What can hang from each mark
K_895: K_634 K_666
K_634: K_129 K_610 K_895
K_129: K_666
K_666: K_129 K_610 K_895
K_386: K_610
K_779: K_129 K_610 K_895
K_610: K_106 K_386 K_666

Each row was made from one small tree. The marks that hang from a mark follow it in brackets, in the order of their numbers. Every link used is in the known rows. Write each row's tree.
Known rows
K_634[K_129 K_610]: [ 18 -25 -28   0  -8 -39  38  -8   7  19   5   0  36 -12 -19  -4 -15  -7
  29   6]
K_895[K_666[K_129 K_610[K_386]]]: [ 22 -11   4 -15  39   4 -46   7  13  29 -11   8  -9  -3  41 -38   4  13
  -8  29]
K_634[K_129[K_666[K_610 K_895]]]: [ 19 -22   5  44  48 -85  -1  10  21  17  -5   3  51  -4  58  11   3 -27
  -5  23]
K_634[K_610[K_106]]: [ 10 -10 -20 -11 -13 -16  19 -10   5  29   8  -7  14  -8 -50  20 -21  20
  18   8]
K_779[K_610[K_386]]: [ 14  -1  13 -13  -2  13  -4  24   6  15  -7  -6 -57   6 -15  -2 -17 -15
  40  -3]
K_779[K_129[K_666[K_610 K_895]]]: [ 33 -10  13  37  51 -43 -14  16  23  10 -10  -4  26  -9  23  11   2 -22
 -26  10]
K_610[K_106 K_386 K_666[K_129 K_895[K_634]]]: [ 14 -12   0 -49  21 -20 -46  12   3  52  -6  -5   6 -10  -5   5 -19  26
  -3  52]
K_895[K_634[K_129 K_610] K_666]: [-17 -49 -28 -42   6 -49  49 -23  -6  28  11   3  37 -11 -14 -31  -1  12
   2  22]
K_386[K_610[K_666[K_895]]]: [ -5 -13   5  13  16 -44 -30  35  -4  10  -6  -8  26  -6 -30   6 -33  -7
  16   5]
K_634[K_895]: [  7  -1  -7  -5  -2 -21  42  -1  -5   4  -2  -6   0   3   1 -11  -5  -1
  33  -2]
K_666[K_610[K_106 K_386] K_895[K_634]]: [ 29 -11  -5 -37  39 -41 -16  21  24  58  -2  -8 -28 -18  55  25  13  -9
   5  37]
K_610[K_386 K_666]: [ -5 -15 -23  -9  -9  26 -28  16 -17  17 -12   2 -27  10  -4   7 -38   6
  35  18]
K_634[K_610]: [  6  -4 -23   3  -6 -23  10  -3   0  14   0  -2  11   2 -21   2 -13  -1
  15  -1]
K_666[K_610[K_106 K_386] K_895]: [ 37  -8   0  -2  32 -18 -21  26  27  52  -5  -6 -17 -19  39  29   0 -12
  20  30]
K_895[K_634 K_666[K_129 K_610[K_106 K_386]]]: [ 15 -20   1 -65  39 -14 -33  -6  14  50  -1   3 -17 -12  28 -22   7  40
 -21  47]
K_634[K_129 K_610[K_106 K_386 K_666] K_895]: [ 24 -47 -57 -30 -28 -30  60   0 -11  56  -1  -8  12  -8 -49  10 -70  20
  97  31]
K_634[K_610[K_386 K_666[K_129]]]: [ 21  -7 -33 -11  -4  -5 -45  11  -9  32 -15   2   3   8 -28 -11 -46  18
  30  26]
K_634[K_129[K_666] K_610[K_106 K_386] K_895]: [ 23 -43 -34  -5 -19 -34  64  -4   7  44   0  -9  25  14 -21   3 -54   0
  79  35]
K_779[K_610[K_106 K_666[K_129]] K_895]: [  20    6   -1  -37   -2  -32  -24  -15   -8   21   -4  -10  -17  -16
 -103   -7  -40   45   30    0]
K_779[K_129 K_610]: [ 30  -5  22 -14   4   2  25  10  10  -2  -1  -9 -26 -21 -69  -5 -15  -2
   4 -23]
K_610[K_106 K_386 K_666]: [ -2 -22 -21 -23 -18  31 -19   8 -12  33  -4  -3 -22   1 -31  26 -46  29
  37  27]
K_129[K_666[K_610[K_386] K_895]]: [ 17  -7   5  38  43 -33 -41  30  20  27 -16   0  -1  17  73  13  -2 -34
   8  30]

Which tree is each row?
[ 33  -9 -11 -19  13   4 -18  13  16  39  -3  -3 -39 -11  25  26 -11   8
  24  22]
K_666[K_610[K_106 K_386]]
[ 12  -8  13  33  41 -61 -20   9  20  27  -2  -3  33   0  32  34  -1   1
 -15  28]
K_129[K_666[K_610[K_106] K_895]]
[ 17  -7  -7   2   2   9   3 -18   5  -9  -6  -9  -2   1 -51 -19 -21 -11
   4 -10]
K_779[K_129[K_666] K_895]
[ 39   5  18 -35  57 -82 -31   1  28  44   1  -4  22 -29  36   9  27  19
 -41  34]
K_666[K_129 K_610[K_106] K_895[K_634]]
[ 22  -9   4 -11  12   4 -49  20   5  47  -8  -4  18  -8 -16   7 -33  22
  12  47]
K_610[K_106 K_386 K_666[K_129 K_895]]
[ 33 -19  -1 -35  28 -14   4   0  12  50  -6  -2  -8  -8  17 -30 -13  35
  27  37]
K_634[K_895[K_666[K_129 K_610[K_106 K_386]]]]
[ -6 -19  -4 -17 -10 -18 -20  14  -9  12   3  -9   6  -8 -75  20 -54  34
  20   5]
K_386[K_610[K_106 K_666]]
[ 11 -53 -17 -65  26 -25  22  -9  10  55   7   2 -13 -23  32  -9   0  22
  11  43]
K_895[K_634[K_129] K_666[K_610[K_106 K_386]]]
[ 17 -13  -7   7  17  -7 -27   8  14  29  -7  -1 -22  14  30  28 -23   6
  15  29]
K_129[K_666[K_610[K_106 K_386]]]
[ 24 -11 -33 -20 -10 -53  17 -13 -13  35  -4  -7  38  -5 -70  -1 -53  53
  39  23]
K_634[K_610[K_106 K_666[K_129]] K_895]
[ 13 -14 -10 -58   6 -60  41 -16   3  13   6 -10 -34 -21 -39 -23   2 -13
  36 -12]
K_779[K_610 K_895[K_634[K_129]]]
[ 13 -11 -38 -47   4 -26 -39   2 -12  36 -13   1  -6   7 -15 -15 -32  22
  14  32]
K_895[K_634[K_610[K_386 K_666[K_129]]]]
[  0 -23  -9 -11  27  11 -20  11   3  28  -8   6 -28   1  45 -17   0   0
  13  22]
K_895[K_666[K_610[K_386]]]
[ 42  15  19  16  57 -64 -44  15  26  22  -9   2  30 -18  47  -7  21  -7
 -28  17]
K_666[K_129 K_610 K_895]
[ 19 -24 -14 -36  -5  -1  31  -9   4  54   0  -6  17   2 -38 -38 -33  33
  45  37]
K_634[K_610[K_106 K_386] K_895[K_666[K_129]]]
[  7 -51 -38 -21  -9 -18  74  -2  -3  43   0  -2  18  -1  -8 -42 -31  -7
  77  25]
K_634[K_129 K_610[K_386] K_895[K_666]]
[ 14   0  20   7  28 -49 -57  32   5  11  -9  -5  43  -9 -33 -14 -29   7
  -6  13]
K_386[K_610[K_666[K_129 K_895]]]
[ -1  -2   4 -25  32 -56 -41   3  -6  20  -8   0  35  -7   6 -10   0  18
 -30  31]
K_610[K_666[K_129 K_895[K_634]]]
[ 15  -8   9 -24   2 -25 -46  11  -1  13  -1  -6  24 -10 -76   0 -51  49
  -1  13]
K_386[K_610[K_106 K_666[K_129]]]
[  2 -42  -2 -42  14 -80  11  19   4  37  10 -11  40 -29 -42  13 -33  15
  13  27]
K_386[K_610[K_106 K_666[K_895[K_634[K_129]]]]]
[ 56   4  15  -8  43 -26 -48  23  36  53  -8  -4   2 -22  36   7   2   0
   1  39]
K_666[K_129 K_610[K_106 K_386] K_895]
[ 24 -12   5 -25  33 -48  18 -15   7  33   0  -1  25 -15  -2 -27  -1  48
   1  27]
K_634[K_895[K_666[K_129 K_610[K_106]]]]
[ 19  -4 -34  -6  -3 -59  10  -5 -18  19 -11  -2  36   4 -43 -20 -45  31
  36  13]
K_634[K_610[K_666[K_129]] K_895]
[ -9 -18  -5  -5  16 -71  10  -6   9  37   5 -10  44  10 -11  26  -8   2
 -13  35]
K_129[K_666[K_895[K_634[K_610[K_106]]]]]
[ 36  -6  -4 -45  19 -35 -19   9  26  64   0  -9  14 -11  -4  -2  -5   3
   4  45]
K_666[K_129 K_895[K_634[K_610[K_106 K_386]]]]
[ 21 -12   9  24  37 -29 -34  24  24  43  -9  -5   2   6  47  32 -12 -13
  10  40]
K_129[K_666[K_610[K_106 K_386] K_895]]
